What can hang from each mark
B: J P X
M: J
P: B D
J: B M
D: J P X
X: B

Every row comes from one small tree of marks. The marks that hang from a mark follow it in brackets, in alphabetical order. Every link used is in the known rows. Which tree was each row made from?
Known rows
P(D): [-1.18  0.25  0.11 -0.17 -0.42 -0.70 -0.39 -0.62  0.59  1.48 -0.01 -0.03
 -0.29 -0.07  0.32 -0.05 -0.19 -2.03  0.52 -0.87 -0.02 -0.21  0.61  1.94
 -0.02  0.32  0.65  0.60  1.58]
M(J(B)): [ 0.66 -0.33  0.51 -1.73  1.30  0.89 -0.21  0.50 -0.30  3.01  0.47  0.34
 -1.27 -0.46  0.14 -1.22  0.05 -1.68 -2.98  0.05 -0.45  2.28 -2.57  1.12
  0.08 -0.47  3.12 -0.09  0.28]
B(J(M) X): [ 0.78 -1.15  1.80  0.20 -0.75 -0.30 -1.95  1.59 -0.84 -7.04  0.18 -0.99
 -2.12  0.93  0.43 -0.79 -0.73 -0.14 -3.08  0.77 -0.32 -2.61  1.86  0.83
 -0.18 -0.60  1.63 -0.87  1.16]
D(J X): [ 1.34 -0.37  1.43  1.71  0.39  0.88  0.03  1.14  0.33  1.29  1.19  0.70
 -1.75  2.46  0.01  0.92  0.03  0.18 -3.82  0.94 -1.49 -1.58  0.05  0.49
 -0.38  0.52  0.59 -0.40 -1.08]
B(J): [ 0.60 -0.09 -0.75  0.20  0.14  0.66 -1.18  0.85  0.11 -3.07  0.77 -0.87
 -0.48  0.48 -0.08 -0.67 -0.43 -0.23 -4.26 -0.16  1.17 -0.69  1.22 -0.67
  0.29  0.22  0.74  0.08  0.89]
J(B): [ 1.07 -0.01 -0.36 -0.52  0.70  1.24 -1.02 -0.25  0.23  1.92 -0.88 -0.03
 -0.87 -0.14 -0.42 -0.50 -0.60 -0.99  0.22 -0.49 -0.02  2.14 -1.59  0.07
  0.14  0.71  2.03  0.43  1.23]
X(B(J)): [ 2.52  0.06 -0.22 -0.87 -0.91  0.80 -1.54  1.09 -0.79 -1.65  1.29 -0.35
 -0.75 -0.15 -0.58 -1.10 -0.04  0.43 -2.39 -1.40  2.38 -0.09 -0.83  0.50
  0.87  0.66  2.38 -0.25  1.55]
B(J(M) P(D) X): [-1.00 -0.71  3.24  1.59 -0.62 -1.21 -2.11  0.11 -0.15 -7.25  0.19 -1.16
 -1.85  0.15  0.15 -0.42 -1.41 -2.16  0.13  1.10 -0.52 -4.01  0.81  2.51
 -0.15 -0.02  2.02 -0.21  3.13]
B(P(D) X): [-1.51  0.37  3.89  1.69 -0.28 -1.27  0.13 -1.38  1.65 -4.04 -0.62 -1.26
 -1.57 -0.39 -0.45  0.11 -0.18 -1.56  4.46  1.25 -0.59 -2.92 -1.40  2.28
  0.42  0.98  1.24  0.14  3.42]
X(B(J(M) P(D))): [-0.56 -0.18  1.07 -0.07 -1.50 -0.42 -2.71  0.03 -1.21 -2.21  1.20 -0.21
 -0.90 -0.69 -0.24 -0.42 -0.97 -2.33 -0.51 -0.85  0.74 -1.71 -0.44  2.32
  0.09  0.74  3.99  0.25  2.79]
P(B(J) D): [ 0.68 -0.19 -0.22 -1.65 -1.45 -0.57 -2.11 -0.24 -0.01  0.10  0.77 -1.11
 -0.59  0.66  0.62  0.52 -0.80 -2.05 -1.82 -0.33  2.22 -0.84  3.47  1.25
  0.15  1.31  1.87  0.21  2.58]
M(J(B(P(D)))): [-1.31  0.02  1.73 -0.40  1.38  0.04 -0.48 -0.97  0.17  2.85  0.37  0.11
 -1.29 -1.05 -0.10 -0.89 -0.32 -3.62 -0.03  0.40 -0.29  0.83 -3.08  2.57
  0.04  0.42  4.13  0.64  2.38]
B(X): [ 0.55 -0.20  2.77  0.45 -0.41 -0.40  0.06  0.21  0.46 -3.44 -0.36 -1.14
 -1.20  0.11 -0.09 -0.23  0.29  0.77  1.09  0.71 -0.24 -1.43 -0.78  1.05
  0.35  0.19  0.18 -0.55  0.99]
D(J(M) P(B) X): [ 1.30 -2.20  1.61 -1.38 -1.28 -0.94 -2.45  2.07 -1.18  2.14  0.87  1.68
 -1.52  2.73  0.76  2.35  0.60  0.58  0.36  1.99 -1.66 -3.21  0.21  0.54
 -0.82  0.97  2.01 -1.44 -1.48]
M(J(B(P X))): [ 0.02 -0.45  4.58 -0.01  1.44  0.35 -0.03 -0.17  0.44 -1.84  0.04 -0.85
 -2.45 -0.63 -0.53 -1.07  0.00 -1.09  1.66  1.37 -0.98 -0.60 -4.31  1.48
  0.09  0.38  3.32 -0.32  2.04]
D(X(B)): [ 2.71 -0.67  1.33  1.05 -0.31  0.39 -1.35  1.13 -0.29  3.11  0.12  0.85
 -1.12  1.19 -0.51  0.10  1.28  1.41 -0.45 -1.43 -0.04  0.05 -2.73  0.76
  1.01  0.45  2.51 -0.65  1.16]
X(B(J P)): [ 1.22  0.26  0.51  0.74 -0.38  0.46 -1.33  0.08 -0.33 -3.10  1.38 -0.67
 -0.45 -0.57 -1.27 -0.58 -0.52 -0.13 -0.18 -0.93  1.96 -1.35 -2.54  0.06
  1.01  0.68  3.07 -0.08  2.01]

Which tree is each row?
[ 2.13 -1.42  2.75 -1.10 -2.24 -0.81 -2.80  1.26 -1.52 -5.68  0.79 -1.52
 -1.84  0.89  0.78  0.20 -0.65  0.33 -0.86  1.00  0.22 -2.19  3.16  0.60
 -0.38  0.49  1.60 -1.49  1.09] : P(B(J(M) X))
[ 0.72 -1.08  2.11  1.65  0.70  1.43 -1.73  1.16 -0.87  2.19  0.54  1.02
 -2.65  1.87 -0.32  0.73 -1.43 -2.00 -0.45  1.85 -3.59 -0.71 -2.17  0.76
 -1.07  0.88  3.57 -0.56 -0.58] : D(J(B(P) M) X)
[-0.93 -1.38  1.42  1.99  0.10 -0.79 -2.75  0.61  0.10 -1.84  0.18  0.49
 -1.42  1.62  0.28  0.48 -0.37 -2.57 -2.21  0.80 -1.60 -3.42  0.87  1.69
  0.04  0.53  3.06 -0.35  2.36] : B(J(M) P(D(X)))
[-0.95  0.15  2.71 -0.01 -1.71 -0.34 -1.10 -0.19 -1.76  0.92  2.12  0.59
 -1.70 -0.02 -0.15  0.60 -1.16 -3.32  1.58 -0.08 -0.97 -1.79 -0.91  3.12
 -0.97  0.59  3.58  0.21  0.25] : X(B(P(D(J(M)))))
[ 1.92 -0.95  1.83 -1.07 -1.15 -0.91 -2.43  0.94  0.75 -6.00  0.07 -1.32
 -1.10  0.46 -0.13  0.42  0.81  1.91  1.00  1.02  2.32 -4.13 -0.69 -0.15
  0.90  1.47  1.38 -1.07  2.60] : D(P(B(J X)))
[ 1.18 -0.43  2.81  2.10  0.05  0.02 -1.09  0.25  0.54  1.03  0.50  0.43
 -0.71  0.43 -1.10  0.62  0.89  0.86  1.56 -0.06 -1.09 -1.87 -4.12  0.57
  0.85  0.89  2.52 -0.71  1.60] : D(X(B(P)))
[ 0.49  0.20  2.18 -0.98 -1.78 -0.53 -0.45 -0.41 -0.76  2.78  1.65 -0.39
 -1.34  1.23  0.73  1.42 -0.84 -2.27  0.14  0.40  0.61 -0.81  2.93  2.14
 -1.05  1.53  1.18  0.16  0.44] : P(B D(J))
[ 1.29 -0.34  1.68  0.33  0.50  1.13 -0.78  0.92  0.83 -2.28 -0.11 -0.12
 -2.75  0.81 -0.96 -0.03 -0.26 -0.20  0.68  0.84  0.14 -1.78 -4.45  0.58
  0.22  1.29  2.17 -0.12  1.03] : D(J(B(X)) P)
[ 0.94 -1.40  2.56 -0.54 -1.92 -0.66 -2.21  1.29 -1.19  3.14  1.27  0.83
 -2.17  3.17  1.34  2.06 -0.23 -2.41 -0.84  1.18 -1.86 -2.10  3.53  2.89
 -1.34  0.64  2.21 -0.82 -0.58] : P(B D(J(M) X))
[ 0.06 -0.82  3.23  1.02  0.22 -0.13 -1.79  0.05 -0.71 -3.03 -1.03 -0.39
 -2.45 -0.50 -0.60 -0.30 -1.28 -0.99  2.60  1.68 -2.46 -0.64 -2.56  0.93
 -0.29  0.66  3.11 -0.66  1.68] : J(B(P X) M)
[ 1.59 -0.97  0.69  0.40 -0.05 -0.30 -1.89  1.41  0.97  1.80 -0.09  1.62
 -0.30  1.09 -0.97  0.71  2.24  2.63  0.74 -0.83  0.30 -1.27 -5.34  0.46
  1.72  0.96  2.38 -0.93  1.56] : D(P X(B))
[ 1.25 -1.02  2.16 -0.64 -0.24  0.38 -2.07  0.65 -0.79 -2.14 -1.10 -0.25
 -2.37  0.21 -0.01 -0.75 -0.96 -0.08  0.72  0.41 -1.60  0.54 -1.59  1.08
 -0.14  0.00  2.63 -0.25  0.97] : J(B(X) M)
[ 0.49 -0.47  0.78 -1.69 -1.20 -0.24 -0.53  0.92 -0.09  1.26  1.44  0.30
 -0.25  0.90 -0.08  1.83  0.32  0.14  1.37  1.41  0.48 -2.18 -0.34 -0.17
 -0.46  1.32  0.76 -0.51 -0.80] : D(J P(B))
[ 1.54 -1.61  0.52 -0.59 -0.43 -1.20 -2.22  0.96  1.03  2.46 -0.74  0.81
  0.06  1.34 -0.03  1.92  2.00  1.84  1.57  1.16 -0.38 -2.44 -1.80 -0.43
  0.89  1.39  1.23 -1.14  1.26] : D(P(B) X)
[ 0.22 -0.97  3.03  1.29 -0.41 -0.43 -1.68  0.78 -0.59 -8.68  0.29 -1.11
 -1.83  0.24 -0.14 -0.67 -0.92  0.11 -0.04  1.73 -0.80 -3.66  0.19  0.55
 -0.19 -0.50  1.97 -0.64  1.57] : B(J(M) P X)
[ 1.38 -1.77  1.12 -0.99 -1.54 -0.83 -3.97  1.32 -0.86  0.77  0.30  0.01
 -1.54  2.88  1.23  1.06  0.08 -1.32 -2.93  0.18 -0.28 -1.82  3.99  1.92
  0.17  0.70  3.05 -0.78  2.03] : P(B(J(M)) D(X))
[-1.19  0.22  0.46  1.51  0.05 -0.11 -1.07 -0.83  1.20 -3.17  0.56 -0.77
 -0.48 -0.22 -0.29 -0.18 -1.18 -2.58 -1.20  0.19  0.93 -2.39  0.38  1.40
  0.12  1.14  1.71  0.67  2.85] : B(J P(D))
[-1.00 -0.84 -0.25 -1.02 -0.57 -0.25 -0.99  1.62 -0.98 -1.58  1.16  1.69
 -0.83  0.83  0.14  0.94 -0.20 -0.39 -0.49  0.88 -0.93 -2.40 -0.92  0.40
 -1.27 -0.37  0.83 -0.54 -2.07] : D(J(M) P)
[ 0.16 -1.81  0.45  0.52  0.33 -0.14 -1.48  2.39 -0.11  0.85  0.47  2.30
 -1.58  2.61  0.22  1.70  0.66  0.41 -1.77  1.62 -2.06 -3.12 -1.56  0.70
 -0.38 -0.10  1.68 -0.98 -1.72] : D(J(M) P X)
[-0.60 -0.19  2.01 -0.47  1.52  0.61 -0.18 -0.39 -0.32  2.06  0.36 -0.14
 -0.83 -0.53 -0.44 -0.86 -0.24 -1.46 -0.67  0.93 -0.92  1.03 -3.81  0.70
 -0.08  0.36  3.53 -0.13  0.85] : M(J(B(P)))
[ 0.34 -1.02  0.87 -2.66 -2.14 -1.24 -3.02  0.38 -1.46 -0.89  0.76 -0.58
 -0.97  0.93  1.33  0.60 -1.08 -2.78 -1.82 -0.37  0.94 -0.90  5.03  1.44
 -0.52  0.72  2.41 -0.30  1.59] : P(B(J(M)) D)
[ 1.54 -0.61  0.10 -1.55 -1.58  0.20 -2.57  1.39 -2.29 -2.31  1.25  0.15
 -0.85  0.15  0.16 -0.80 -0.51 -0.06 -2.29 -1.12  1.03 -0.16  0.59  0.71
  0.05  0.03  3.24 -0.40  0.73] : X(B(J(M)))
[ 0.96 -1.35  3.44 -2.08 -2.19 -1.13 -1.68  1.40 -0.99 -2.98  0.97  0.26
 -2.24  1.36  0.48  1.47  0.20  0.93  3.44  1.89 -0.57 -3.82  0.10  0.90
 -0.94  0.58  1.11 -1.80 -0.73] : D(J(M) P(B(X)))
[ 1.56 -0.45  2.69 -1.06 -1.85 -1.06 -2.28 -0.09  0.54 -4.48  0.35 -1.76
 -1.60  0.57  0.49  0.20 -0.09 -1.12 -0.71  0.33  2.26 -2.34  2.73  1.95
  0.41  1.35  2.27 -0.35  3.58] : P(B(J X) D)
[-1.13 -0.31  0.76 -0.41 -1.16 -0.28 -0.38  0.54 -1.34  1.12  1.41  0.77
 -1.60  0.88  1.09  0.54 -1.41 -3.22 -1.53  0.26 -1.16 -1.39  2.56  2.83
 -1.65 -0.09  0.84  0.26 -0.74] : P(D(J(M)))
[-0.95 -0.80  0.63  0.65 -0.10  0.10 -1.79  0.64 -0.94 -4.42  0.66 -0.10
 -0.54 -0.04  0.02  0.02 -1.39 -0.93 -1.95  1.45 -0.57 -2.78  0.98 -0.38
 -0.46 -0.33  1.55 -0.41  0.37] : B(J(M) P)
[ 0.36 -0.48  4.07  1.22 -0.11  0.93 -0.94  0.29 -0.94 -3.09  0.62 -0.45
 -3.47  0.43 -0.64  0.02 -2.18 -2.21  2.21  2.33 -2.59 -1.54 -1.91  1.34
 -1.20  0.71  3.26 -0.52  0.10] : D(J(B(P X) M))
[-0.94  0.13  3.29  2.02 -0.09 -1.02 -1.04 -0.55  1.84 -7.70  0.27 -1.62
 -1.78  0.14 -0.53 -0.54 -1.15 -1.72  0.48  0.66  0.75 -3.77  0.19  2.05
  0.54  0.73  2.19  0.16  4.12] : B(J P(D) X)
[ 0.09 -0.14  2.71  2.40  0.14 -0.01 -0.78  0.11  0.87 -8.29  0.40 -1.62
 -1.43 -0.10 -0.73 -0.43 -0.88  0.41 -0.61  1.71  0.47 -3.86 -0.79  0.07
  0.41  0.85  1.08 -0.66  2.60] : B(J P X)
[-0.50  0.38  3.61  1.36  0.38 -0.23 -0.83 -1.71  1.67 -2.66 -1.19 -1.48
 -2.20 -0.57 -0.68 -0.39 -0.86 -2.64  2.69  0.58 -0.69 -1.16 -3.30  2.49
  0.69  1.76  3.17  0.61  4.14] : J(B(P(D) X))
[-0.64  0.54  2.16 -0.03 -0.92 -0.85 -0.72 -1.50  0.33  0.85  0.53  0.01
 -0.25 -1.02 -0.85  0.10 -0.04 -1.90  3.57 -0.97  0.49 -0.87 -2.48  2.28
  0.57  1.45  2.58  0.60  2.64] : X(B(P(D)))
